Each row comes from the steps of one path. Every step used is in the known rows, and no mark comes twice. Write the path behind each row, first mark first.
Known rows
bodizuv/sepu/momeba: [ 1.39 -0.12  0.07 -0.26 -1.12  0.09 -0.19 -0.87  0.96 -0.56  0.07  2.09
  0.67  0.93  0.46  0.34  0.02 -1.45 -0.29  1.00]
bodizuv/tisod/vuvam/sepu: [ 0.94  0.30 -0.44 -0.30 -0.29  0.79  0.54  2.54 -2.78 -1.00 -0.32 -4.23
 -0.22  0.81 -2.40  1.38  0.54  0.34 -0.35 -0.29]
vabov/momeba/sepu: [ 1.10  0.34 -0.64  2.19 -0.75 -0.63  0.43  2.11 -2.84 -1.44  0.48 -4.41
  1.49 -1.17  1.00  0.41 -1.03 -0.65 -0.25  0.44]
tonur/butal/momeba/sepu/vuvam/tisod: [-0.96 -0.18 -0.16 -1.47  1.29 -0.62 -0.78 -0.04  0.72  0.09  0.94 -0.07
  1.19  0.21  0.62  0.83  0.17 -1.05 -0.36  0.19]
sepu/momeba/butal: [ 0.55  0.22  0.30 -0.91 -0.93 -0.34  0.60  1.06  0.13 -0.57  1.44  1.57
 -0.76  1.68  0.71  0.58 -0.34  0.02 -2.12  0.33]
butal/momeba: [ 0.03  0.05  0.34  1.81  0.39  0.12  0.43 -1.08  0.84  1.18  0.12 -2.87
 -1.70 -1.32  1.75 -1.17  0.33 -0.30 -0.16 -1.29]
vabov/momeba/sepu/vuvam/tisod/bodizuv: [-1.59 -0.35 -0.44 -0.70  0.49 -0.13  0.77 -0.75  0.69  1.09 -0.01 -3.84
  0.90 -0.18 -0.53  2.40 -0.23 -1.25  0.17  0.92]
sepu/tonur/butal/momeba: [-0.09  0.77  0.39 -0.06 -0.15  0.41 -0.54 -1.33  1.19  1.16 -0.50  2.36
 -1.34 -0.73  1.54 -1.94  0.67 -0.32  0.20 -1.67]
bodizuv/tisod: [ 0.71 -0.49  0.11  1.38  0.74 -0.66 -1.27  0.44 -0.75  0.11  0.79 -1.55
  0.17 -0.15 -1.88  0.01  1.01  0.03 -0.44  0.16]
tonur/butal: [ 2.07  0.80  0.68 -0.74  0.30  0.08 -0.69  1.29  0.38 -0.61 -0.03  3.96
 -2.23 -0.63  0.61 -1.18 -0.24 -0.36  0.97 -0.43]
tisod/bodizuv/sepu/tonur: [-2.31  0.04 -0.22  0.71 -0.39  0.11 -0.97 -2.40 -0.13  0.16 -0.98  3.42
  0.74  0.91 -0.70  1.18 -0.15  0.14  0.26  0.73]
tonur/butal/momeba: [ 1.44  0.52  0.63  0.39  0.21  0.36 -0.30 -0.66  1.35  0.97 -0.17  0.12
 -1.93 -1.22  1.80 -1.97  0.45 -0.69  0.44 -1.73]
vuvam/sepu/tonur: [-3.31  0.64 -0.73 -0.42 -0.77 -0.01 -0.14  0.60 -2.08 -0.39 -0.24  3.28
 -0.07  1.08  0.03  0.97  0.11  0.82  0.24  0.41]
vuvam/tisod/momeba/sepu/tonur: [-2.33  0.32 -0.96  0.88 -0.34 -0.45 -0.04 -0.30 -1.56 -0.04 -0.01  2.44
  2.01  0.57  0.56  0.46  0.14  1.13 -0.84  0.45]
vabov/momeba: [ 0.24  0.44  0.05  0.21 -0.62 -0.64  0.88  0.33 -0.85 -0.67  0.08 -4.49
 -0.74 -1.86 -0.65  0.54 -0.51 -0.72 -0.48  0.32]
bodizuv/sepu/tonur/butal/momeba/vabov: [-0.40 -0.58  0.69 -0.53  0.28  0.49 -1.65 -1.10  1.33  0.37 -0.82  2.07
  0.20 -0.51  0.07 -2.51 -0.09  0.43  1.72 -1.05]
butal/momeba/sepu: [ 0.90  0.07 -0.42  3.25 -0.03 -0.06  0.13  1.10 -1.56 -0.10  0.54 -3.40
  0.82 -0.77  2.65 -0.79 -0.43 -0.35 -0.10 -0.69]
tisod/momeba: [ 1.81  0.11  0.19  1.02  0.38 -0.21  2.14 -0.39  0.56  0.38  0.24 -2.29
 -1.81 -1.25 -0.45 -0.27  0.24  1.02 -0.85 -0.22]
vuvam/tisod/momeba/butal: [ 0.99 -0.34  0.10 -0.26  0.50 -0.97  0.98  0.12 -0.29 -0.17  1.48 -0.98
 -0.48  1.23  0.05  1.09 -0.07  1.20 -2.50  0.16]
vuvam/tisod/momeba: [ 0.91 -0.47 -0.21  0.12  0.95 -0.84  1.51 -0.95  0.55  0.69  0.46 -2.05
 -0.22 -0.46  0.10  0.63  0.60  0.89 -1.01  0.33]
tisod/vuvam: [ 0.78  0.88  0.53  0.21  0.29  1.16  1.24  0.96 -0.24 -0.52 -0.95 -3.18
 -2.02 -0.73 -2.03  0.21 -0.32  0.59 -1.24 -0.91]
sepu/momeba: [ 0.08  0.35  0.01 -0.80 -1.09  0.14  0.88  0.33  1.12  0.10  0.42  1.88
 -0.64  0.31  1.00 -0.13  0.21 -0.85 -0.43  0.59]
tisod/vuvam/sepu: [ 0.54  0.60 -0.32 -0.36 -0.43  0.94  1.33  2.67 -2.45 -1.20 -0.58 -3.67
 -1.28  0.50 -1.27  1.32 -0.19  0.39 -0.05 -0.28]
tisod/bodizuv: [-0.61 -0.05  0.04  1.21  0.27  0.39  1.15 -0.40  0.70  1.24 -0.44 -2.29
 -1.79 -0.61  0.07  1.12 -0.39 -0.32  0.86  0.35]

Write each row's path
[-1.04 -0.33  0.61 -0.74  0.29  0.50 -1.14 -0.48  1.47  0.74 -0.69  2.01
 -0.45 -0.83  0.40 -2.73  0.00  0.78  1.69 -1.22] : sepu/tonur/butal/momeba/vabov
[-0.65 -1.31  0.16 -1.43 -0.18  0.22 -0.89 -0.85  1.56  0.16 -0.46  1.12
  1.69  0.81 -0.33 -0.32 -0.26 -0.33  1.48  0.99] : vuvam/tisod/bodizuv/sepu/momeba/vabov
[ 2.31 -0.34  0.05  1.11  0.51 -0.48  1.03 -0.49  0.12  0.63  0.50 -2.96
 -0.42 -0.77 -2.16 -0.29  1.24  0.95 -1.20 -0.19] : bodizuv/tisod/momeba
[-2.69  0.61 -0.69  1.67 -0.61 -0.01 -0.44 -0.35 -1.39  0.22 -0.19  2.13
  1.24  0.21  1.46 -0.41 -0.02  0.53 -0.42 -0.40] : butal/momeba/sepu/tonur
[ 0.70 -1.13 -0.05  1.29  0.74 -0.31 -1.12 -2.28  0.23 -0.01 -0.51 -1.16
  1.33  0.77 -0.06  2.08 -0.42 -1.06  0.75  1.26] : vuvam/tisod/bodizuv/sepu
[ 0.33  1.25 -0.12 -0.95 -0.83 -0.05 -1.06  1.08 -0.99 -0.91 -0.43  5.13
  0.38 -0.18  0.39 -0.88 -0.23 -0.30  0.49 -0.29] : vabov/momeba/sepu/tonur/butal
[-0.89 -0.83  0.62  0.49  0.66  0.30 -0.41 -0.32  1.17  0.73 -0.27 -1.69
 -0.78 -1.19  0.52 -2.17 -0.23  0.72  1.40 -0.95] : butal/momeba/vabov
[ 0.60 -0.52 -0.26 -0.73 -0.93  0.11 -0.12 -1.73  1.41  0.31 -0.21  1.22
  1.54  1.38  0.51  1.34  0.20 -1.74  0.02  1.37] : vuvam/tisod/bodizuv/sepu/momeba
[ 0.18  1.11 -0.02 -0.62 -0.39  0.09 -1.28  1.20 -0.74 -0.78 -0.33  6.69
 -0.10  0.24  0.87 -1.06 -0.19  0.06  0.77 -0.30] : momeba/sepu/tonur/butal
[-1.61 -0.65 -0.36  0.28  0.88 -0.19  0.42 -0.99  0.72  1.57 -0.18 -2.20
 -0.12  0.18  0.71  2.01 -0.03 -0.51  0.72  0.93] : vuvam/tisod/bodizuv
[-1.16 -0.74  0.18 -1.49  1.58 -0.85 -1.12 -1.32  1.02 -0.35  0.76 -0.13
  0.96  0.63 -0.74  1.94 -0.03 -0.92 -0.39  1.08] : bodizuv/sepu/vuvam/tisod
[-0.51 -0.35  0.07 -2.07 -0.79  0.91  0.38  1.65  0.28 -0.47 -0.53  0.01
  0.26  0.55 -0.89 -0.87 -0.21  0.39  1.15  0.18] : tisod/vuvam/sepu/momeba/vabov
[ 1.09  0.93 -0.15 -0.63 -0.38  0.00 -1.19  0.74 -0.67 -0.46 -0.29  5.59
  0.68  0.25 -0.42 -1.18  0.53  0.30  0.24 -0.44] : bodizuv/tisod/momeba/sepu/tonur/butal
[-0.24  0.56  0.35 -0.02  0.56  0.14  0.55  1.40  0.27 -0.97  1.01 -1.28
 -0.70 -0.72 -0.92  0.52 -0.81 -0.69 -0.44  0.07] : momeba/sepu/vuvam
[-0.21  0.18  0.10 -0.32  0.04  0.30 -1.11 -2.61  1.41  1.50 -0.85  2.02
  0.11  0.05  1.29 -0.89  0.79 -0.82  0.50 -1.14] : vuvam/tisod/bodizuv/sepu/tonur/butal/momeba
[ 0.84  0.43 -0.01 -1.71 -1.39  0.32  1.04  1.97 -1.05 -1.01  0.97  0.18
 -0.46  2.37 -0.19  1.21 -0.21  0.11 -2.16  0.13] : tisod/vuvam/sepu/momeba/butal
[ 0.36 -0.81  0.51 -0.04  0.63  0.04  0.78  0.15  0.98  0.16 -0.16 -1.21
 -0.83 -1.14 -1.00 -1.59 -0.32  1.64  0.94 -0.19] : tisod/momeba/vabov
[-2.03  0.13 -0.10  0.73 -0.24 -0.25 -1.37 -1.86 -0.61 -0.57 -0.57  4.31
  0.74  0.86 -0.46  0.70 -0.19  0.36 -0.05  0.58] : bodizuv/sepu/tonur
[-0.32 -0.62 -0.01 -2.08 -0.74  0.78 -0.16  1.58  0.05 -0.36 -0.39 -0.43
  0.98  0.73 -1.73 -0.88  0.28  0.32  0.93  0.16] : bodizuv/tisod/vuvam/sepu/momeba/vabov
[ 1.54 -0.28 -0.82  2.14  0.40 -0.73  0.81  1.18 -1.74 -0.50  0.76 -2.76
  1.90 -0.19  1.49  0.49 -0.26  0.45 -0.64  0.48] : vuvam/tisod/momeba/sepu
[ 0.04 -1.30  0.45 -1.27  1.16 -0.24  0.00 -0.98  1.58  0.04 -0.04 -1.10
  0.77 -0.43 -1.74 -0.58 -0.12  1.06  0.68  0.31] : bodizuv/sepu/vuvam/tisod/momeba/vabov
